Each row was made from one walk, in order. Every step used is in the known rows, and no mark comes twice. Write each row's walk.
Known rows:
vagam, tobi, lota, lolubu, mivif: [-11.7 -36.6 -11.5  10.7  24.2  23.7  12.0  -7.7 -22.2  -1.1 -28.6  27.7
  34.1 -16.8 -14.1   6.8  -9.2   0.5  -0.3 -17.2]
lolubu, tobi, mivif: [ -1.6  32.0  -2.7  -1.4  12.2   3.8 -11.0   1.4  10.5  -0.7 -26.3  -3.6
 -10.6 -15.9   7.7  10.4 -12.8  10.2   6.3 -21.2]
mivif, lolubu, tobi: [  7.6  -2.3  -4.4  -7.0  16.2  24.9 -13.8   4.5  13.8   4.9 -16.2 -34.5
 -34.8 -13.6   7.6  -2.7   1.8  -4.7  -4.5  -3.0]
tobi, kure: [ 32.8   3.0   2.8  -6.1   9.6  -7.8  -8.7  -4.8  20.9  17.3  32.8  14.7
   9.7  -3.2   0.0   7.3 -14.9   6.3   3.3  41.6]
lota, lolubu: [ 16.4  -8.6  -6.5   9.5  -8.3  51.8  -4.4  -8.8  12.1  -5.5  -8.9 -12.5
  50.2  -0.1   2.4  -5.0   8.9  -2.4   5.5   8.3]
kure, tobi: [ -0.4  23.0   6.9  -6.4 -15.6  -0.1  -4.4  -3.5   9.7 -14.1  -0.6  -9.2
 -20.2  35.4   2.9 -11.0   0.8   8.9  -1.2 -33.4]
kure, tobi, lolubu: [ 11.7   1.9   8.3  -8.4  -8.6  -6.5   0.8  -9.6  30.5  -8.2  13.7  -0.1
 -27.4  41.6   5.2  -5.5  10.8   8.0  -6.6  -7.4]
lota, lolubu, mivif, tobi: [ -1.4  14.9 -11.8   9.0 -19.2  18.9  -0.5 -14.5  -9.9  -5.0 -28.1 -22.4
  28.1 -14.5   1.1  -6.6   7.2 -12.4  10.3  -5.0]
mivif, tobi: [-14.8  11.8  15.8  -5.9  -3.4 -44.2  -4.9  -4.7 -23.5  -5.5  22.4 -16.3
  23.6  -3.8   3.7   0.7   0.5   0.8  12.6  18.9]
lota, lolubu, mivif: [ 12.1  11.1 -17.7  10.9  -6.8  55.7  -0.8 -18.6   1.6  -3.4 -49.0  -6.3
  22.4 -10.0  -2.4  -7.9   7.3 -10.4   6.8  -7.6]
vagam, tobi, lota: [-12.7 -41.5   5.5   1.0  37.8  -1.5   7.4  -3.7 -26.4   0.1  -4.8  36.0
  29.0 -10.4 -13.4  12.0 -13.5   8.9   4.1   1.4]
kure, tobi, lolubu, mivif, lota: [  4.6   4.5  -1.4  -9.4 -10.8  -5.6   5.4   2.0  21.0  -2.0  -3.3   0.8
 -57.5  32.2  -3.0  -9.3  14.4  -1.4 -17.1 -15.5]
kure, tobi, lota: [ -8.4   8.6  12.5  -1.0 -15.0 -15.0   0.8  15.6  12.9  -3.0  33.5  12.2
 -36.6  49.7  -0.1  -5.2  -1.0   9.7 -10.3 -16.6]
lolubu, mivif, lota: [ -6.5   9.6  -5.7  -5.5  11.9  17.9   0.2   4.5 -21.1   7.9 -34.0  10.9
 -29.4 -12.5 -13.2  -7.3  12.2  -7.1 -10.3  11.0]
vagam, tobi, mivif, lota, lolubu: [ -8.3 -44.4 -15.9  -0.4  17.0 -26.3   7.7  19.2 -17.0  -1.9  -3.7   6.6
  46.1 -30.3  -9.3  14.5  -0.1   5.8   3.3  -8.1]
tobi, lolubu: [ 19.8 -19.9  12.6  -6.1  21.1   7.6  -4.0 -16.8  21.9   3.6  11.8  18.1
   5.5   7.4   0.3   5.9  13.9   4.3   1.6  56.1]
mivif, tobi, lota: [-21.7  -0.6  20.8  -0.6  -4.4 -57.2   0.4  16.9 -22.7   4.4  55.2   4.8
   4.3   8.6   2.0   6.2  -0.9   1.6   3.9  34.1]
lolubu, tobi, lota: [ -7.3  13.6   8.2   4.7  17.3  40.0  -4.0  -0.8   7.5   8.0  -7.4  13.0
 -22.7   3.8   2.7   2.1  -9.5   4.2 -10.7 -12.0]
lolubu, tobi: [ -0.4  26.6   1.9  -0.9  19.4  52.9  -8.0 -21.8   5.3  -2.9 -42.1  -9.2
  -5.6 -12.6   4.6  -3.6  -8.3   4.4   1.0 -28.3]
mivif, tobi, vagam: [ -9.9  -9.1  19.9  -8.3  -3.9 -70.1   6.7  12.6 -21.3 -10.1  38.9   3.5
   4.0 -14.0   7.9   6.3 -13.4   6.7  20.7  16.4]

Which walk is each row?
[-22.6  23.5   7.7  -0.2   0.2 -36.1   0.9   2.5 -30.3   4.3  -6.1  14.0
 -22.4  -3.1  -6.3   1.5  -3.6  -5.1   5.4  12.5]
lolubu, mivif, tobi, lota
[  9.9   9.3 -15.2  11.6  -4.1  83.7  -5.3 -17.3  17.9  -4.4 -35.2 -25.6
  31.9 -12.5   7.1  -7.5   3.0  -4.3   0.5 -32.6]
lota, lolubu, tobi
[-14.6  13.5   5.4  -6.6   0.3 -43.9   5.4  -1.1 -30.2  -8.2 -20.2  11.7
 -19.3 -24.8  -0.2   1.4 -15.6  -0.4  18.3  -1.5]
lolubu, mivif, tobi, vagam
[-16.5  32.6   3.9  -4.0   0.3 -26.7  -3.1 -14.8 -30.3  -4.4 -33.5  -1.8
 -10.3 -14.5  -3.6  -3.3  -2.7  -6.0  13.4   0.5]
lolubu, mivif, tobi
[ -8.4 -48.9  -5.7   9.5  23.9  18.4  10.0  -2.6 -16.5  -0.4  -4.6  23.0
  50.0 -11.3 -10.8   8.3  -8.0   4.6  -0.2  -6.4]
vagam, tobi, lota, lolubu
[ 0.8 -7.3 -4.0 14.6 -4.2 33.0  2.1  9.6  3.4  9.8  2.6 22.9  3.4 10.9
 -6.8  0.8  4.8 -5.3 -5.8 17.7]
tobi, lota, lolubu, mivif
[ 13.6  12.5 -16.7   7.4 -22.3   4.5  -2.7  -9.5   1.8   4.9  -8.9 -18.6
  29.2 -17.4   2.3  -2.4   1.2 -12.4   5.2   2.6]
lota, lolubu, mivif, tobi, kure
[ -0.9   0.3   1.4   7.5 -30.2  10.8   3.4  18.1  21.5  -4.0  31.4  -0.7
 -18.4  49.0   2.4  -7.4   5.2   4.2 -14.0 -24.6]
kure, tobi, lota, lolubu
[ 29.0   7.6 -19.1  10.1  -7.5  67.5  -5.4 -12.9  34.5   8.8  -9.5 -23.6
  31.5 -13.8   9.2  -2.0  -6.6  -4.8  -4.1 -17.7]
lota, lolubu, tobi, kure
[-14.2  -8.4  11.4   7.7 -19.0 -32.6   3.1  17.6 -11.3   3.6  54.7  -8.9
  26.3   8.7   3.6   3.7   6.6  -4.6   2.8  28.7]
mivif, tobi, lota, lolubu
[  9.0  15.8   0.6  -7.5  -8.7  -3.7   1.4 -14.8  22.8  -7.0 -17.5   3.5
 -44.7  32.2   1.0  -7.5   6.8   3.1  -8.3 -16.2]
kure, tobi, lolubu, mivif
[  1.2  31.5  -0.9  -5.8  -2.1 -41.2  -4.5 -12.3 -15.8   7.9  -6.3   0.9
 -10.6 -20.7  -1.8   2.3 -12.2  -5.8  10.6  13.0]
lolubu, mivif, tobi, kure
[ 11.4 -19.5  -3.1  -9.0  17.3   3.4  -4.4  18.9  15.4   1.4  -3.0 -17.6
 -47.0 -23.1  10.7   1.6 -10.4   1.3   1.5   0.5]
mivif, lolubu, tobi, vagam
[ -0.9   5.0  -8.6  -2.6 -36.8 -39.4   2.2  38.6  20.6  -5.2  30.3 -18.3
 -20.2  29.5   4.5  -2.0  12.3   6.0 -13.6 -26.7]
kure, tobi, mivif, lota, lolubu
[ -1.9  -8.5  17.9  -7.8   1.8 -53.9  -0.2  -6.9  -4.1  -0.4  37.4  -6.3
  13.7  -0.2   6.9   5.7  10.7  -1.0   8.8  42.4]
mivif, tobi, lolubu
[ -2.9 -44.8  -8.1  -7.2  42.3   5.3  11.6 -18.4 -18.2   1.2 -37.3  27.2
  11.1 -28.8 -15.5   7.3   3.4  -1.2  -3.6   7.9]
vagam, tobi, lolubu, mivif, lota
[  3.8 -28.5 -11.0   3.5  -4.9  46.6  10.9  26.4   8.3   5.5   9.8 -13.5
   0.7 -17.1   2.0  -6.1  13.7  -5.1 -18.7  -6.8]
mivif, lota, lolubu, tobi, vagam
[ -3.3  12.1  -4.9   7.9 -28.6  12.5   6.2  10.5  15.5  -3.7   6.2   2.0
 -28.5  42.4  -0.8  -9.2   2.2  -1.1 -13.2 -34.3]
kure, tobi, lota, lolubu, mivif
[  7.1  10.7   9.0  -7.9  -7.8 -65.0  -6.5   1.2  -4.4   9.8  54.0  -9.4
  18.5  -7.2   5.8   7.3 -11.1   0.8   7.2  34.9]
mivif, tobi, kure
